What can hang from each mark
zupozel: keber nilugo tuni ziseri
mizi: ziseri
keber: siral zupozel
ziseri: mizi zupozel
donisa: bogin zupozel
bogin: donisa
tuni: zupozel
pira: mizi
siral: keber

Each row was made from one small tree. Brackets hold a mark, then the marks that hang from it, in alphabetical order. Every link used is in the known rows. Write each row's tree.
Known rows
[ziseri mizi [zupozel tuni]]: [-44.5  16.7 -13.9   9.8   6.1  29.6   0.6 -15.4 -31.4   5.4  16.7  20.8
  14.8 -13.9   1.7  -4.8  10.2  -9.2  19.7   1.8 -11.7   7.1   7.5]
[keber siral zupozel]: [  4.8  -8.0 -22.5  11.4  -8.3   5.8  -1.9   6.6 -12.4   0.2  -5.2  -3.5
  19.6  -0.2   1.8  -0.6  12.3   2.9  -0.1   6.4  -6.6 -17.6  28.0]
[keber siral [zupozel nilugo tuni ziseri]]: [-14.7   6.5 -34.2  -6.7 -17.7  36.1  21.2 -60.3 -38.4  -1.8   8.6   8.5
  28.5  -4.2  -6.7  -9.0  22.4   1.5   0.9   4.0 -29.0  -5.8  34.8]
[tuni [zupozel keber]]: [-26.3   4.9  -4.4   0.7   4.7  14.3  10.2 -25.7  -2.4   6.3 -13.5  14.6
   2.5   1.5  -8.0  -4.2  17.5  -6.7   3.0   0.8 -17.9   4.8  -3.5]
[siral [keber [zupozel tuni ziseri]]]: [-46.2  10.9  -4.8 -12.6  -4.2  46.5  27.1 -19.4 -27.3 -10.3   9.3  -6.5
  15.6   0.7  -1.1 -10.8  13.2  -2.2  11.1   0.3 -29.0   7.9  19.0]
[pira mizi]: [-18.9   4.9   4.8   5.1   3.1   7.4   1.6   1.5 -18.8   5.6  -5.6  -2.5
  -8.3   5.4   9.0   0.6 -10.6  -9.0   4.2  -2.1   5.0   1.5   5.4]
[mizi [ziseri [zupozel keber]]]: [  1.2   8.3  -9.1   8.7   4.5  43.2  13.5 -25.3  -8.0  -9.6  -4.4  24.1
  17.1  -8.4  -9.1   4.4   8.4   8.1  -2.1   5.3 -28.1  14.3  15.7]
[zupozel nilugo tuni]: [-12.5  13.3 -15.4 -12.2 -14.1  18.6  16.5 -49.1 -14.3   6.2  12.5   9.2
  -5.2  -4.9  -5.9  -7.2   9.8  -7.9  11.8  -3.0 -17.3  13.0  -1.8]
[mizi [ziseri [zupozel keber tuni]]]: [-20.1  18.2  -5.8   2.2  -0.5  48.6  17.8 -44.4 -11.9  -1.1   1.3  27.1
   5.9  -8.8 -12.9  -3.5  11.5   0.2   7.5   0.5 -36.2  20.0  10.7]
[siral [keber [zupozel nilugo tuni]]]: [-28.6  13.4 -27.0 -12.4 -18.6  48.3  32.3 -31.2 -25.0  -4.9  12.7  -3.5
   8.7  -4.8  -3.0  -9.6  20.2 -10.6  23.9   0.6 -35.5  14.6  14.0]
[donisa [zupozel tuni ziseri]]: [-38.1   8.7   7.3 -11.8   5.4  26.5   4.0 -27.3 -13.5  -9.1  -6.7  -0.3
   3.2  14.2 -14.2 -12.6   5.8  -4.4  -7.0  -3.2  -6.3  14.1   4.0]
[ziseri mizi [zupozel [keber siral] nilugo]]: [-14.6   6.9 -47.4  17.9  -7.9  57.5  17.4 -46.7 -54.8  -5.3  10.3  36.9
  51.6 -23.6   0.1   3.2  28.5  -8.3   6.5  15.5 -29.0  -4.3  18.7]
[zupozel keber tuni]: [-28.0  10.9  -0.2  -4.5 -13.9  18.7  18.8 -39.9 -10.0   3.7   8.9   9.1
  -5.4  -7.5  -4.6  -8.2  11.2 -12.5   5.3  -3.8 -27.2   8.0  -8.1]
[donisa [zupozel keber nilugo]]: [ -4.3   2.3 -22.1  -2.9 -13.2  36.4  18.7 -39.1 -14.2 -12.3  -8.4   4.0
  12.0   0.6 -13.6  -5.1  18.1  -8.1  -7.2   3.1 -22.8  17.7  -1.7]
[bogin [donisa zupozel]]: [ -4.0  -9.7  -1.2   2.0   4.0  24.9 -22.8  19.9  -0.2  -7.3   2.1  -4.8
  16.3  13.6 -15.6  -5.2  12.9  -3.8   6.5  -0.9   5.5  17.5   1.3]
[tuni [zupozel [ziseri mizi]]]: [-45.7   7.9   2.1   2.0  25.5  25.0  -1.7 -26.1 -28.3   2.6 -12.0  17.9
  24.6   0.4  -4.9  -6.0   7.6   5.3   5.8   3.6   0.3  -1.3   8.4]
[donisa bogin [zupozel keber tuni ziseri]]: [-49.5   0.3 -20.9  -7.5  -4.5  67.4  25.8 -30.2 -19.9  -5.1   5.6  16.2
   1.0   8.2 -27.0 -16.4  10.1 -11.2 -10.6  -2.8 -22.2  19.6  -8.6]
[tuni [zupozel keber nilugo]]: [-17.0   8.3 -21.2  -4.5  -3.7  28.6  21.7 -56.1 -12.6   5.1  -7.7  19.9
   9.0  -3.7 -11.1  -5.4  24.2  -6.6   6.4   2.4 -26.6  12.0  -0.7]
[pira [mizi [ziseri [zupozel tuni]]]]: [-33.1  21.8   3.2   5.5  11.5  43.5   5.3 -24.3 -25.3   8.3  -5.5  19.0
  -5.4   3.7  -1.7  -2.7  -8.2  -4.2  16.2  -2.7 -11.7  19.6  21.4]
[tuni [zupozel ziseri]]: [-27.7   5.4   4.7  -7.4  18.8  12.4   3.2 -25.7  -8.6   0.3 -13.3  11.8
  12.2   9.7  -7.6  -4.5   9.2   4.5  -3.0   0.8  -1.9   1.5   9.2]
[tuni [zupozel nilugo ziseri]]: [-19.7   8.7 -13.1 -12.4   8.6  25.2  14.3 -54.6 -19.2  -0.5  -8.5  17.3
  18.2   4.2 -11.2  -5.1  16.7   5.7  -0.2   2.6 -11.6   9.0  11.4]
[ziseri mizi zupozel]: [-25.7   7.2 -17.4  16.3  10.7  22.1  -4.6   4.2 -28.2  -1.1   9.9  17.3
  26.8 -13.7   4.7   3.4   6.1  -2.2  11.3   6.6  -3.8   1.7  12.1]
[pira [mizi [ziseri zupozel]]]: [-11.7  11.8  -0.4  12.3  16.2  37.2   0.9  -5.0 -21.6   1.6 -12.3  15.4
   5.6   3.2   1.9   5.4 -10.2   3.5   6.8   1.8  -3.5  13.9  25.9]
[ziseri mizi [zupozel nilugo tuni]]: [-36.3  19.9 -32.0   5.0  -2.3  41.1  11.6 -46.3 -41.2   4.7  20.8  26.8
  21.8 -19.4  -1.7  -4.9  16.4  -9.0  23.5   3.6 -21.6  13.5  10.1]

Which tree is each row?
[-17.5  14.4 -20.3  -9.6 -22.7  31.8  30.8 -69.8 -20.0   3.2  13.5  14.9
   0.3 -13.0  -7.7  -7.9  18.0 -12.6   7.1  -2.2 -36.7  14.9  -6.2]  [zupozel keber nilugo tuni]
[-46.3  18.0 -17.6  -6.2 -10.7  56.8  31.7 -89.1 -52.1  -3.5  16.4  23.6
  28.6 -20.6  -6.9  -8.9  16.1  -5.2   5.1   0.7 -37.7  11.5  -0.9]  [zupozel keber nilugo tuni [ziseri mizi]]
[-44.3  12.1 -20.4  -1.2   6.9  51.6  23.4 -76.0 -43.2  -0.3  -5.3  29.9
  37.2 -11.8  -9.6  -5.8  22.9   0.1   3.7   6.1 -28.1   8.3   6.0]  [tuni [zupozel keber nilugo [ziseri mizi]]]
[-29.9   0.7  -2.4  -1.8 -10.1  42.5  -3.6 -18.5 -10.5  -2.8  11.4   3.6
   8.6   6.6 -19.9 -14.3  23.6 -16.3  11.3  -5.0 -22.3  25.0  -7.3]  [bogin [donisa [zupozel keber tuni]]]
[-16.2  14.0 -41.4   2.1 -20.0  50.3  27.5 -66.1 -39.6   1.1  17.0  33.5
  27.3 -13.8  -6.4  -3.3  32.7 -15.4   6.7   8.6 -40.1   3.8  16.4]  [ziseri [zupozel [keber siral] nilugo tuni]]
[-19.9  -6.0 -42.9  -7.0  -9.1  75.8  31.7 -39.3 -26.6 -11.9   3.9  19.2
  18.6   1.9 -26.9  -8.6  14.3  -4.8 -17.8   3.6 -23.4  21.4  -2.0]  [donisa bogin [zupozel keber nilugo ziseri]]
[ -4.2   0.2 -25.8  12.8  -6.0  32.3  10.5 -14.4 -25.8  -4.5   4.6  24.6
  32.7  -9.1   0.2   4.7  23.0  -7.3  -4.8  11.6 -21.8  -8.4  16.9]  [ziseri [zupozel [keber siral]]]
[-38.8  22.7  -1.7   7.5   2.6  55.7  20.2 -44.7 -31.9   4.7  -4.7  24.3
  -1.0  -3.2  -2.7  -2.9   0.3  -8.0  11.7  -2.0 -30.9  20.9  17.6]  [pira [mizi [ziseri [zupozel keber tuni]]]]
[-31.3  -6.5   0.2   5.4  16.3  49.3 -21.4   0.2 -31.8 -15.0   3.9   4.9
  43.3   4.8 -14.1  -6.6  10.7   2.6   4.1   2.3   4.6  15.2   7.7]  [bogin [donisa [zupozel [ziseri mizi]]]]
[ -6.1  -8.4 -41.7  -2.4  -5.4  47.9  11.7  -1.6  -8.2  -0.1  -0.5  10.8
  -0.7  10.3 -23.7  -7.2   7.3  -6.5  -2.9   1.5  -0.9  19.1  -5.5]  [donisa bogin [zupozel nilugo]]
[-48.0  14.0   4.5  -2.8   6.4  29.6   6.3 -40.2 -35.9   2.0   8.4  12.6
  17.2  -8.5  -2.0  -8.8   0.6  -1.9   7.2  -1.1  -9.3   1.9   2.9]  [zupozel tuni [ziseri mizi]]
[-24.9   0.0   2.4  -3.0  -1.1  29.9 -17.8   0.9  -4.8   0.6   8.8  -1.6
   4.9  14.6 -18.9 -12.8  15.0 -11.3  15.4  -5.5  -3.3  22.8  -3.2]  [bogin [donisa [zupozel tuni]]]
[-49.1  -7.6 -26.5   8.2   6.9  74.2  15.3 -11.0 -37.1 -10.4  -0.1  19.9
  25.3  -1.8 -21.2  -8.9   6.2  -4.9 -11.6   4.3 -11.0  11.5  -5.5]  [donisa bogin [zupozel keber [ziseri mizi]]]
[-27.3   1.7  -5.4   0.2   9.0  34.6  13.3 -45.8 -26.1   0.0 -17.6  25.2
  30.7   4.6  -8.9  -5.0  24.1  -1.3 -10.6   8.6 -18.6 -11.2  12.8]  [tuni [zupozel [keber siral] ziseri]]
[-12.2  21.0 -25.2  -3.2  -9.4  61.1  29.7 -74.6 -21.2  -3.3   6.1  33.4
  13.4 -15.0 -15.3  -3.1  17.2  -0.7   9.8   2.1 -45.1  27.4  13.5]  [mizi [ziseri [zupozel keber nilugo tuni]]]
[-18.9   4.1 -28.4 -12.2  -8.8  53.1  33.5 -30.0 -33.7 -19.4   7.8  -3.6
  32.8  -6.2  -0.9  -1.6  17.9   4.2   4.2   6.9 -31.1   9.9  25.7]  [siral [keber [zupozel nilugo ziseri]]]
[-24.0   2.8 -15.9  -1.1  -8.0  21.8   9.6 -31.2 -27.5  -1.3   2.8   2.5
  23.6   0.7  -2.8  -9.5  15.6   2.0  -1.0   2.5 -19.7 -12.0  32.3]  [keber siral [zupozel tuni ziseri]]
[ -3.3   7.8 -38.9   2.8 -13.3  37.0  25.5 -44.2 -23.6  -8.4  16.5  22.4
  25.2 -17.4  -3.3   3.4  23.3  -5.7  -0.1   6.7 -34.4  13.0  10.6]  [ziseri [zupozel keber nilugo]]
[-16.0  10.5 -36.4  11.0   2.6  36.7   7.0 -26.0 -37.6  -2.9  14.8  23.7
  34.2 -19.5   1.4   3.7  14.4  -2.0  13.5   8.1 -12.7   8.5  14.9]  [ziseri mizi [zupozel nilugo]]
[ 16.5  10.7 -23.5   1.5   4.8  40.8  10.5 -34.1 -11.3  -7.2  -3.0  24.5
  18.4  -6.9 -11.4   4.9   7.5  11.1   4.7   5.9 -18.7  19.4  22.9]  [mizi [ziseri [zupozel nilugo]]]
[-18.6  10.7 -23.1 -11.1 -19.7  51.5  33.7 -88.4 -42.8  -4.3   9.2  25.5
  27.9  -9.2  -9.3  -8.1  24.8  -7.8  -5.9   5.2 -37.1  -0.8  10.6]  [zupozel [keber siral] nilugo tuni ziseri]
[-28.2   7.3  -3.7  -5.7  -9.9  38.3  22.0 -58.0 -32.6  -1.6   3.6  18.8
  21.7  -3.6  -6.4  -8.8  17.1  -6.7  -8.8   3.4 -28.3  -7.7   7.9]  [zupozel [keber siral] tuni ziseri]
[-27.0   0.8  -8.6  -7.4   0.8  43.0  22.3   0.1 -24.2 -19.3   3.3  -9.5
  26.5  -0.2   2.7  -2.1  10.7   4.7   2.2   5.4 -21.1   2.1  23.9]  [siral [keber [zupozel ziseri]]]
[-64.9  13.6  -7.7  -3.7   2.7  60.1  23.0 -20.2 -47.1  -9.2   9.4   0.0
  28.6  -8.0   2.5 -11.3  12.4  -3.9  19.9   2.8 -27.5   5.0  17.8]  [siral [keber [zupozel tuni [ziseri mizi]]]]
[-51.5   3.6   3.1  -0.4  10.1  54.2 -16.2 -19.5 -36.6  -6.1  10.5   7.4
  33.0   6.3 -17.3 -14.7  14.6  -6.1  14.0  -2.1  -4.2  20.0   4.1]  [bogin [donisa [zupozel tuni [ziseri mizi]]]]
[-39.5  14.5 -22.9 -19.3 -13.7  60.5  38.7 -50.3 -37.9 -13.2  14.1  -0.5
  23.2  -4.4  -4.0 -10.2  20.6  -2.9  13.4   2.1 -38.8  14.6  22.3]  [siral [keber [zupozel nilugo tuni ziseri]]]
[-13.2  16.7  -0.8   0.5   8.4  35.2   4.3 -24.6  -6.1   1.6  -1.5  21.5
   1.9  -1.2 -11.0  -3.6   3.3   4.1  11.4  -0.6 -17.3  17.8  16.1]  [mizi [ziseri [zupozel tuni]]]
[ -7.2   5.0 -18.9  -9.6 -12.7  38.3  31.6 -67.9 -28.7 -13.3   8.6  14.0
  26.1 -12.1  -6.1   0.0  16.3   3.0 -12.7   3.3 -32.2   9.1   5.5]  [zupozel keber nilugo ziseri]
[-17.2   4.9 -24.8  -5.6  -0.2  46.8  24.4 -75.4 -36.3  -1.7 -13.7  30.1
  35.8   0.1 -12.2  -4.6  30.9  -2.0  -8.3   9.7 -28.0  -4.2  16.3]  [tuni [zupozel [keber siral] nilugo ziseri]]
[-18.6  11.0 -14.8 -10.6  -8.8  28.7  10.0 -38.9 -12.3  -1.9  -3.3   2.6
  -5.1   8.7 -16.4 -12.1  12.7 -12.0   6.5  -2.7 -11.5  21.3  -0.9]  [donisa [zupozel nilugo tuni]]
[-37.4  10.4 -16.4  -2.6  15.7  37.4   9.0 -55.9 -38.2   1.4  -8.3  23.3
  31.0  -5.4  -8.6  -5.9  15.0   4.1   8.6   4.9  -9.2   5.9  10.7]  [tuni [zupozel nilugo [ziseri mizi]]]
[-32.9  -1.3 -20.0  -2.4  -1.2  43.7   5.7   9.1  -2.1   7.9   1.8   8.9
 -19.0  15.4 -23.9 -15.6   2.1 -15.4   4.3  -4.8   0.5  18.4 -11.1]  [donisa bogin [zupozel tuni]]
[-42.4  -0.7 -15.2  -9.4   3.8  54.7  11.5  -9.4 -14.7  -1.9   2.8  11.2
  -3.3  15.1 -26.1 -15.8   1.8  -6.9  -6.4  -3.7  -3.0  18.7  -3.9]  [donisa bogin [zupozel tuni ziseri]]
[-33.5   6.2   0.0  -5.3   9.8  26.0  17.0 -44.1 -15.5  -3.1 -10.2  17.0
  16.0   2.6  -9.6  -5.7  16.4   0.8  -7.4   1.6 -21.5   4.4   4.3]  [tuni [zupozel keber ziseri]]
[-32.8   2.7 -43.1  -6.4 -18.5  68.9  30.3 -40.6 -18.9   3.4   9.3  19.9
  -7.4   1.8 -28.3 -15.8  16.7 -18.7   2.1  -2.5 -28.2  26.9 -14.1]  [donisa bogin [zupozel keber nilugo tuni]]
[ -5.0  21.2 -20.2  -4.6  -0.2  48.2  15.6 -53.6 -15.0  -0.5   2.3  27.6
   8.7  -7.7 -14.5  -2.9  10.5   3.3  13.8   1.3 -26.4  26.0  18.7]  [mizi [ziseri [zupozel nilugo tuni]]]
